Each row was made from one path, in order. Every step used is in the known rows, and no mark comes twice. Write each row's path.
Known rows:
zazo, gulir, sidup, koso: [ 12 -10 -12 -21  21  -3  -7 -13  19  12   6  16   6  12  18 -28   4  11
 -27 -12   9  -1 -23  57 -33  20 -29  -6  22  -7 -10  -1   2   7  11  -4
  23 -10  20  22  12]
zazo, gulir, dele: [ 12 -12 -17   0  19  -9   5 -22  16  12   0   4   8   6  22 -34   7   6
 -29  -4  38  -3 -19  35 -38  13 -28 -19   7 -11 -17   3 -11  13   3 -32
  33 -17  28  18 -29]
koso, dele, gofi, fopabu, sidup, gulir: [ 35  -7  -2 -21  27 -24 -19 -19   1  -3  28 -12  -4 -41  19 -27  -4  13
 -15 -18  11   0 -25  21 -26  13 -23 -16  -5  -6 -19  10 -22  21   2   7
  29  -8  36   9  47]
mumeg, dele: [  2  -5 -34  -9  22 -13 -14 -26  15   5   2 -12  17 -18  13 -40   1  -2
 -37 -25  19   0 -12  13   9  23 -16 -27  -3  -5 -20  -7 -30  11  -2 -35
  44  -3  40  20 -16]
kenafu, koso: [  7  -6 -24  -2  30  -1   0 -15  21  11   9  -6  21  -2  18 -40   2   1
 -28 -14  22   8 -17  30   4  18 -23 -27   4  -3 -17   4   4  10   7 -31
  35  -2  23  15 -12]
fopabu, toguvut, gulir, sidup, koso, dele, zazo: [  1   0  -3 -21  14  -9 -10 -18  10  11   7  -1  -4  16  13 -34  -1   3
 -10 -38  30  13  -7  32 -42  19 -33 -14  24 -13 -16 -15  -5  -8  19 -41
   9  -7  17  33  55]
kenafu, koso, sidup, gulir, dele, zazo, toguvut: [  6 -15 -38 -13  30 -10  30 -12  14  19   6  -7   6 -46  13 -35  17   9
 -22  15  14 -16 -17   9 -36   8 -29 -25  23  -7 -20  25 -24   6   8 -22
  10 -21   8   2  29]
koso, sidup, gulir, zazo, toguvut, fopabu: [ 14 -22 -10 -10  21 -14  48 -18  16   4   3   6  15 -15  23 -38  24  -7
 -10  30 -17 -12 -19  11  -2  14 -12  -7  23  -3 -11  20 -25   7  -5   1
  25 -14  32  22  19]
toguvut, zazo, gulir: [ 11  -5 -10  -2  21 -10  19 -17  19   9  12   6  15   5  30 -25  19  -1
 -31  13  13  -8 -13  27 -39  23 -35  -4   1 -10  -9  -8   7   8  -1 -41
  28   2  28  21 -28]
sidup, koso, dele, gofi, toguvut, fopabu: [  4  -5 -15 -15  21 -20 -19 -15  23  -2  11   7   7  18   1 -33   4  -5
  -8 -34   5  17 -10 -10 -46  22  -7 -24   8  -3 -22  15  -2   0   8 -26
  42  -6  27  28  20]
mumeg, dele, koso, sidup: [  9   8 -22 -14  28  -7   7 -18  24  13   7  -6  11 -44  14 -34   8   2
 -33 -20  11 -13 -17   4   9  23   4  -8  10   1 -14  -2 -44   4  -8 -27
  16  -7  38  11  18]
koso, sidup, gulir, dele: [ 16 -15 -29 -13  18 -13  20 -21  12   7  -2  -8   6 -29  20 -34   7   9
 -19  -3  20  -9 -24  31  -7   7 -20 -31  16  -1 -17  12 -35  16   7 -12
  26 -20  28   4 -10]
dele, gofi, toguvut, gulir, sidup: [  6  -6   7 -18  33 -11  13 -17   9   2   9  -1   8   5  18 -27   4   3
 -11 -25 -25   0 -12   7 -26  15 -28 -32  20  -4 -19 -10  -4 -16   0 -21
  14   2  38  43  29]
kenafu, koso, sidup, gulir: [ 13 -12 -26 -14  29  -3  19 -10  15  14  12 -11  16 -33  21 -32   8  12
 -25   0   6  -3 -23  34   8   7 -17 -20  18   2 -16  13  -7  11   5  -6
  21 -11  27   4  15]
gofi, dele, sidup, gulir: [ 23  -7 -21 -22  14 -16 -10 -24  -6  17  15 -10  18 -43  25 -32 -10   8
 -24 -22  21  -2 -19  23   0   8 -33 -32   9  -2 -20   8  -4  11  -4   0
  11 -13  30   8   1]
zazo, gulir: [ 12 -11  -9  -1  26  -7   0 -17  14  11  14   0  15   6  22 -30  10   3
 -30  -3  20  -4 -18  43 -19  13 -26 -16   5  -9 -14  -3  -3  10   0 -29
  25  -7  32  30 -17]
kenafu, koso, sidup, gulir, dele: [ 15 -13 -34 -14  24  -5  23 -15  18  16  -3  -8   9 -32  21 -37   5  15
 -23   0  25  -2 -25  25  -9   7 -18 -24  19  -1 -19  18 -16  16   9  -6
  30 -19  24  -7   5]
gulir, sidup: [ 14  -9  -7 -13  24  -2  -1 -20  15  -1   3   1  10  -4  19 -36   6  -1
 -16 -15   4  -1 -22  45   8  19 -25 -35  16   0 -14  -4 -15   7   5 -14
  32  -4  17  27  -3]
gofi, dele, sidup, gulir, zazo, toguvut, fopabu: [ 22 -16 -10 -17  10 -19  24 -26   1  15   5   8  20 -28  27 -39   4  -6
 -13   9   0  -3 -16  -5 -12  16 -27 -10  18  -6 -16  22  -2   6 -13  13
  20 -16  29  13  18]
sidup, koso, dele, gofi, fopabu, toguvut, gulir, zazo: [  0  -4 -11 -12  18 -26   5 -17  19  10  12  -3  -9  13  23 -37 -10   1
 -12 -28  35  14  -8   6 -45  26 -29   8   6 -15 -17 -14   2  -1  10 -37
  28  -5  52  12  57]
koso, sidup, gulir, dele, fopabu, gofi: [ 25  -9 -24 -15  11 -18  12 -22  -2   0   6 -16   6 -49  21 -34  11   7
 -22  -2  46 -25 -23  17  15  14 -12 -28  20  -8 -18  10 -53  19  11 -17
  30 -26  23  10  -5]
koso, sidup, gulir, zazo, toguvut, gofi: [ 13 -17 -23  -3  22 -13  62 -16  21   4   2  12  22 -17  31 -40  30  -5
 -17  34 -19 -17 -16  22   6  18 -29   3  11  -2 -12  10 -30   1  -1 -12
  14  -6  41  19  12]
toguvut, fopabu, gofi, dele, koso, sidup, gulir: [ 32  -3   0 -34  16 -22  -7 -18  -1   0  21  -8  12 -28  16 -28  -1   0
 -22 -28  11 -16 -17 -15   7  15  12 -12  26  -4 -10  21 -31   3  -8   1
  14 -23  28  13  17]
kenafu, koso, sidup: [  6  -5 -25  -2  27   3  17 -11  31  11   9  -3  16 -29  20 -36   4   3
 -24 -10  14  -6 -23  30   0  15 -14 -26  14  -3 -19   7 -12   5   1 -15
  26  -6  24   3   7]
zazo, toguvut, fopabu, sidup, gulir, dele: [ 32 -13  -7 -11  18 -16  19 -30   6  -9  -6   6  21  -4  19 -40  11   4
 -20   3   2 -10 -21  14 -40  17 -28 -19   8 -11 -13  33 -22  26   6  15
  19 -18  23  22 -15]
sidup, koso, dele: [  7  -1 -30  -8  21 -10 -23 -19  27  12  10   4  11  12  12 -34  -2  -1
 -21 -32  39  23 -16  40 -14  24 -14 -25   4  -3 -21   3 -17  11  16 -32
  39  -5  33  19   6]
dele, fopabu, sidup: [ 27   3  -7   0  18  -6   4 -24   3  -4  11  -3  20 -38  27 -31  11   0
 -26  -7  24 -15 -28  33  -1  29 -36 -21  -5  -7 -16   2 -26  25   3 -12
  15  -4  24  18 -25]
dele, fopabu, toguvut, zazo, gulir, sidup: [ 12   1   4  -7  11  -4  26 -14   1  -2   5   5  14 -10  30 -25  35   2
 -18  20  20 -32 -14  27 -38  31 -53  14  23 -14  -6 -13  16  18   7 -34
  18  -6   5  27  -6]
mumeg, dele, fopabu, sidup, koso: [ 15   9 -36 -16  13 -12 -16 -24   9   3   1   0  17 -46  18 -34   1   8
 -43 -25  29  -8 -22  16 -13  40 -30  -2  -7 -10 -19   0 -38  25   8  -6
  21  -5  35   5  -8]
mumeg, dele, sidup, gulir, zazo: [ 16 -13 -27 -17   9 -17  25 -27   2  27  -3  -6  10 -51  27 -45   2   6
 -30   5  16   5 -12  13  29  11 -21  -6  -1   3 -15  -8 -22   8  -8  -9
  30  -9  43  13  27]
mumeg, dele, fopabu: [  6   3 -30  -9  19 -11 -15 -23   4   3   4 -17  17 -40  14 -37  13  -1
 -35 -15  32  -8 -17   5  21  28 -20 -17   1  -7 -21  -6 -36  20   0 -35
  42  -6  33  18 -23]
toguvut, fopabu, dele: [ 10  -5  -9 -12  16  -8  -5 -19  12  -1   5  -7  17   5   7 -39  -9  -9
 -19 -30  32   2 -17  11 -13  17  -4 -26   1  -5 -16  17  -7  14   2 -24
  54 -11  15  16 -30]
dele, gofi: [  0  -9 -19  -9  26 -17  -6 -18  14   0  12 -10   8 -18  11 -36   4  -1
 -23 -18   9  -3 -20  20  -6  15 -17 -41   0  -1 -13  -8 -24   2   3 -42
  23  -3  24  25 -21]
gulir, sidup, koso, dele, fopabu: [ 17   5 -15 -20  17  -2 -23 -14  15   8   4   7   3 -14  13 -30  14   3
 -11 -19  39  11 -26  41  -6  30 -21 -16  23  -2 -20   0 -24  17  18 -11
  39  -9  17  16  23]
toguvut, gulir, sidup, koso: [  9  -1  -6 -25  24  -4  -2 -18  19  11   0   8   8  23  20 -35  -6   8
 -22 -31   7  14 -20  45 -15  21 -24 -20  22  -6 -12  -8  -7  -4  15  -7
  16  -2  36  25  11]
mumeg, dele, gofi, toguvut, zazo, gulir, sidup, koso: [ -3  -3 -29 -30  21 -20   7 -12  18  10   5  15   5 -15  14 -17  16   9
 -33  -6 -24 -12  -3 -14 -75  33 -34  14  13  -9 -15 -12   5  -8   0 -21
  31   1  31  16  37]
mumeg, dele, fopabu, toguvut, zazo, gulir: [ -1   5 -23  -2   9 -14  12 -20   1   4   5  -8  21 -26  25 -29  30   2
 -39   9  34 -30  -5  -4 -36  35 -44  21   3 -19 -12 -17   1  22   0 -54
  29  -4  26  22 -19]
fopabu, sidup, gulir, zazo, toguvut, gofi, dele: [ 26 -14 -21 -12  16 -21  32 -27   2  -1   7  15  32 -20  40 -31  13  -5
 -26  15 -13 -10 -14   8 -21  33 -54   7  -6  -8 -17  13 -20   7  -6   7
  10  -5  47  10   6]

Which path is each row?
[ 15  -7 -11 -22  26 -16  43 -18  16  15  -2   4  14 -33  17 -39  27  -2
 -22  20 -17 -12 -12 -22   3  22   5  19  22   1  -7  19 -37   7 -11  -2
  18 -16  42  18  44]
mumeg, dele, koso, sidup, gulir, zazo, toguvut, fopabu
[  8  -9  -9 -22  27 -11 -13 -10  20  13  15  17   1   7  10 -15  10  10
 -12 -19   0   6 -13  24 -68  19 -25  -7  23  -5 -21   0   2  -6   9 -12
  31  -8  26  31  62]
zazo, gulir, sidup, koso, dele, gofi, toguvut
[ 14 -17 -14 -17  22 -22   9 -24  -1   0  -1  -6   5  -5   6 -43  17  -2
 -16   7  10  -5 -13  -6 -34   8 -25 -30  15 -10 -15  28 -20  15   7 -28
  23 -21   6  25 -14]
sidup, gulir, dele, zazo, toguvut, fopabu
[ 28   3 -18 -14  27 -15  14 -16   8   6  20  -4  20 -34  20 -45  -1   5
 -18  -9  15 -25 -15  16 -22  12 -34   1   1  -7 -17  29   8  17   2   6
  22 -11  23   6  25]
zazo, toguvut, gofi, fopabu, dele, sidup, gulir
[ 15   1 -23 -27  30 -13  11 -16   9  17  10 -13  13 -47  15 -30  11  11
 -33 -14   4 -10 -17   7  17  15   0  -2  14   5 -11   5 -41  12  -3 -16
  14 -12  43  13  27]
mumeg, dele, koso, sidup, gulir
[  9  -8  -6  -1  27 -10   5 -22  20  -8   6   3  26  16  11 -44  15 -12
 -17  -6  -1  -8 -15  13 -16  20 -16 -30  12  -8 -13  20 -12  11   0 -23
  29  -6  22  37 -25]
zazo, toguvut, fopabu
[ 31 -13 -18 -12  16 -16  10 -29   0   1  -1  -3  13 -19  27 -34   0  11
 -26  -8  22  -1 -22  35 -19  15 -38 -27  -3  -5 -16  13 -24  25   9   0
  20 -15  29  11 -18]
fopabu, sidup, gulir, dele
[  6  -2 -29  -4  25 -14  -3 -22  19  -6  10   7  35   0  21 -37  11 -11
 -26 -15   1 -13 -11   7 -25  31 -38 -21   3 -12 -21  11 -17   2  -4 -28
  21  -2  34  20 -25]
zazo, toguvut, gofi, dele
[ 12   7 -14 -13  29  -2  16 -11  22  16  15  -6  14 -33  13 -26  -4  -1
 -22 -26  35 -13 -20  20 -12  20   1 -13  10   5 -13  11 -26   5   0 -27
  19 -12  21   5  12]
fopabu, dele, koso, sidup
[ 10   2 -17  -6  28 -15  29 -18  21   9   5  18  27   0  30 -36  21 -16
 -24   5   2  -5  -7 -12 -12  39 -31   9   3  -4 -12   8 -14  -4 -10 -33
   8  -3  40  16   1]
gulir, zazo, toguvut, gofi, dele, koso
[ 26  -2 -21 -19   9 -16  -1 -22  -1   9   8   1  22 -37  27 -42   0   6
 -24 -18   8  -5 -18  14   5  10 -35 -16   2  -2 -18   8  -4   6  -6  -3
   8  -8  30   9 -12]
toguvut, gofi, dele, sidup, gulir
[ 15 -14 -21 -14  24 -10  15 -17   9   6  13 -11  14 -31  21 -31   9   7
 -20  -4   3 -11 -24  39  11   8 -16 -28  15   1 -15   6 -26  12   4 -10
  20 -11  31  16  -1]
koso, sidup, gulir
[ 36 -12  -1 -15  10 -16  10 -30   0  -8  -8   2  11  -7  20 -42   3   7
 -21  -8  13   1 -24  16 -23  13 -23 -21   2  -6 -12  24 -19  26   5  13
  28 -19  21  11 -27]
toguvut, fopabu, sidup, gulir, dele
[ 27   0 -22 -19  17 -15  -6 -26 -14   2   7 -16  20 -61  23 -30  11  12
 -38  -6  18 -12 -23  13  12  26 -32  -5  -5  -6 -18   2 -40  31   3   0
  24  -9  39  14  -4]
mumeg, dele, fopabu, sidup, gulir
[ 10 -22 -25  -6  27 -14  49 -18  16  13  10   1  18 -25  29 -30  20  -3
 -16  28  -7 -14 -19  31   1  17 -25 -12  18   0 -14   9 -33   6  -1 -10
  17 -10  40  20  26]
koso, sidup, gulir, zazo, toguvut
[ 12 -15 -29  -4  27  -6  65  -9  27  13   1  12  25 -22  32 -42  31   0
 -21  37 -16 -11 -15  15   4  19 -27  11  13  -1 -14  15 -10   1   0  -7
  18  -6  36   7  29]
kenafu, koso, sidup, gulir, zazo, toguvut, gofi
[ 17 -12   1 -12  24   0   2 -15  13   8   7   8   9   4  22 -28  13   7
 -21  -2   6  -7 -23  51 -19  13 -28 -14  20  -7 -11  -4  -3   7   0  -9
  28  -9  19  31   6]
zazo, gulir, sidup
[  9  -7 -28 -19  33 -16  44 -18  16  24   5  -2  17 -43  23 -30  24   1
 -28  19  -7 -14 -11  -2   7  25  -8  13  17   3 -11   8 -43   5  -7 -14
  11 -11  50  16  54]
mumeg, dele, koso, sidup, gulir, zazo, toguvut
[ 23   4 -14  -9  20  -8  -7 -18  13  12  20 -11   5 -43  17 -41 -24   1
 -19 -33  43 -13 -20  25 -17  15 -22 -21  -1  -6 -21  14   7  17  -4  -5
  40 -11  17  -4  15]
gofi, fopabu, dele, sidup
[ 12 -18 -13 -19  18 -23  25 -18   7  -7  -1  -3   3 -24   8 -34  13   5
  -6  -7 -15 -13 -19 -20 -38   5 -10 -29  21  -1 -19  24 -19   4  -1  -7
  28 -21  23  14   1]
koso, sidup, gulir, dele, gofi, toguvut, fopabu
[ 33  -5  -8 -22  31 -16 -14 -13   7   6  26 -13  -2 -44  19 -28  -6  17
 -20 -15  15   7 -26  15 -28  13 -23  -8  -2  -5 -21  15  -4  22   4  13
  34  -8  31  -3  62]
kenafu, koso, dele, gofi, fopabu, sidup, gulir
[ 22 -10 -14 -23  20 -22   3 -27  -7  -4   8  -7  15 -41   9 -37  13   1
 -34   0 -16 -15 -11 -13 -28  17 -25 -10   1 -13 -14  21 -34  15  -5  -4
  14 -12  21  28  19]
mumeg, dele, zazo, toguvut, fopabu, sidup, gulir
[ 19  -9 -11 -17   8 -20 -32 -27   7 -12  13  -7  17   1  14 -38 -11 -13
 -26 -40  27  -6 -11  -8   1  23  -4 -36   9 -14 -18   9 -22   3  -6 -19
  46 -14  24  22 -22]
toguvut, fopabu, gofi, dele
[  0  -4  -7 -26  29 -15   3 -22   9   3   3  -7  10 -14  12 -28   1   5
 -23 -34 -23   1  -7 -15 -21  18 -21 -22  15  -6 -22 -16 -18 -15  -6 -20
  27   2  48  37  42]
mumeg, dele, gofi, toguvut, gulir, sidup
[  7   4 -14   8  12  -8  12 -19   3 -14   1  -5  27  -4  22 -49  28  -7
 -20  -8  26 -23 -12  20   7  28 -44  -5   0 -10 -13  -4  -3  20  10 -53
  15  -4  18  32 -46]
dele, fopabu, toguvut, gofi
[ 12  -5 -24   0  28 -14  27 -16  24   0  11   6  17  -2  25 -44   4 -15
 -18   3  17 -14  -9   3 -23  33 -35  10  -8 -10 -18  16  -2  10  -3 -24
  51  -5  33   2  14]
gulir, zazo, toguvut, gofi, fopabu, dele
[ 24  -8 -12 -12  19 -11   9 -23   0  17  12  -7  15 -32  23 -42   1  10
 -21  -9  15  -2 -20  41  14   2 -26 -31   6   2 -12   4  -5  13   3  -8
  11  -9  24  24  -2]
dele, sidup, gulir
[ 24  -9 -31 -12  21 -12  26 -16   3   7  10 -14  16 -42  22 -29  15   8
 -21  -2  32 -22 -13  -6   0  19 -23 -16  24  -9 -26  22 -16  14  10  -8
  33 -23  24   7  24]
kenafu, koso, sidup, gulir, dele, fopabu, gofi, toguvut
[  7   2 -22   1  30  -6   9 -12  28  11  13   5  17 -10  12 -43  24  -8
 -19   3  16   7  -6   5 -26  19 -27 -14   1  -9 -23  11 -11  -3   5 -51
  24   0  13  23  27]
kenafu, koso, dele, zazo, toguvut, gofi
[ 25  -2  -7 -11  12 -10  -5 -23  18  -8   1  14  15   5  16 -42  -6  -1
 -27 -26   7   3 -22  27 -29  27 -19 -15  -2  -7 -10  16  -9  16   8   7
  20  -7  24  14 -22]
toguvut, fopabu, sidup, koso
[  6 -10 -26  -5  18 -15   1 -24   9   6   1  -8  -3 -18  13 -41   2  -4
 -23 -14  36   1 -14  13 -21  15 -31 -43   0  -7 -19   1 -26   7   6 -55
  28 -14   9  13 -25]
gulir, dele, zazo
[ 14 -22  -8 -10  23 -18  33 -22   7   4   2   4  20  12  22 -41  21  -9
 -14  25  -8   3 -13  10   0  18 -22  -8  13  -4 -10  19  -9  14   1 -11
  33 -11  32  34  -2]
sidup, gulir, zazo, toguvut, fopabu
[  6 -11 -20   9  23 -12  43 -22  28   0  -1  16  25  11  30 -47  25 -16
 -21  21  -4  -6  -9  18   3  30 -35  -6  -4  -5 -13   2 -17   0  -2 -36
  26   2  38  28 -16]
gulir, zazo, toguvut, gofi
[  1  -6 -20 -11  22 -18  -7 -24  10  -2   5  -8  12 -21   0 -45  14 -11
 -29 -10  -1 -10  -6 -22 -20  20 -13 -22   7 -13 -17  11 -32   4  -7 -40
  32  -8  16  30   2]
mumeg, dele, zazo, toguvut, fopabu
[ 12 -16 -32 -12  18 -19  39 -17  14   5   6  11  25 -31  33 -31  21  -6
 -19  20 -14 -18 -15   3 -10  26 -35   1  14  -6 -19  12 -30  -2 -10  -3
  16 -10  45   5  13]
koso, sidup, gulir, zazo, toguvut, gofi, dele
[ 13  -9 -28 -13  15 -20 -29 -28   6  -2  21 -12  20 -11  20 -30 -14  -9
 -32 -39  38  -8  -9  12   4  25 -19 -42   5 -12 -22  -2 -27   1  -2 -30
  38 -10  33  21 -14]
fopabu, gofi, dele
[  1 -11 -30   0  26 -16  10 -24  16   6   4  -4   8 -14  11 -39  12  -8
 -23  -2  26 -10 -11  11 -40  19 -37 -41   7 -11 -20  10 -30   5   6 -53
  19 -13  10  23 -15]
gulir, dele, zazo, toguvut
[ 22   1 -11  -2  27 -13  -2 -17  20 -13  12  -1   9   2  23 -51   9  -5
 -21 -16   6  -9 -17  19   5  23 -30 -11  -7  -9 -17   8   1  15  -2 -24
  38   0  32   9 -18]
toguvut, gofi, fopabu
[ 19   3 -14   0  19   3   2 -17  29  27  10   2  13 -29  19 -44  -3   5
 -18 -18  42  18 -19  33  -4   9 -14 -27   7   0 -22   6   2   7   2 -14
  31  -4  21  12  37]
kenafu, koso, dele, sidup
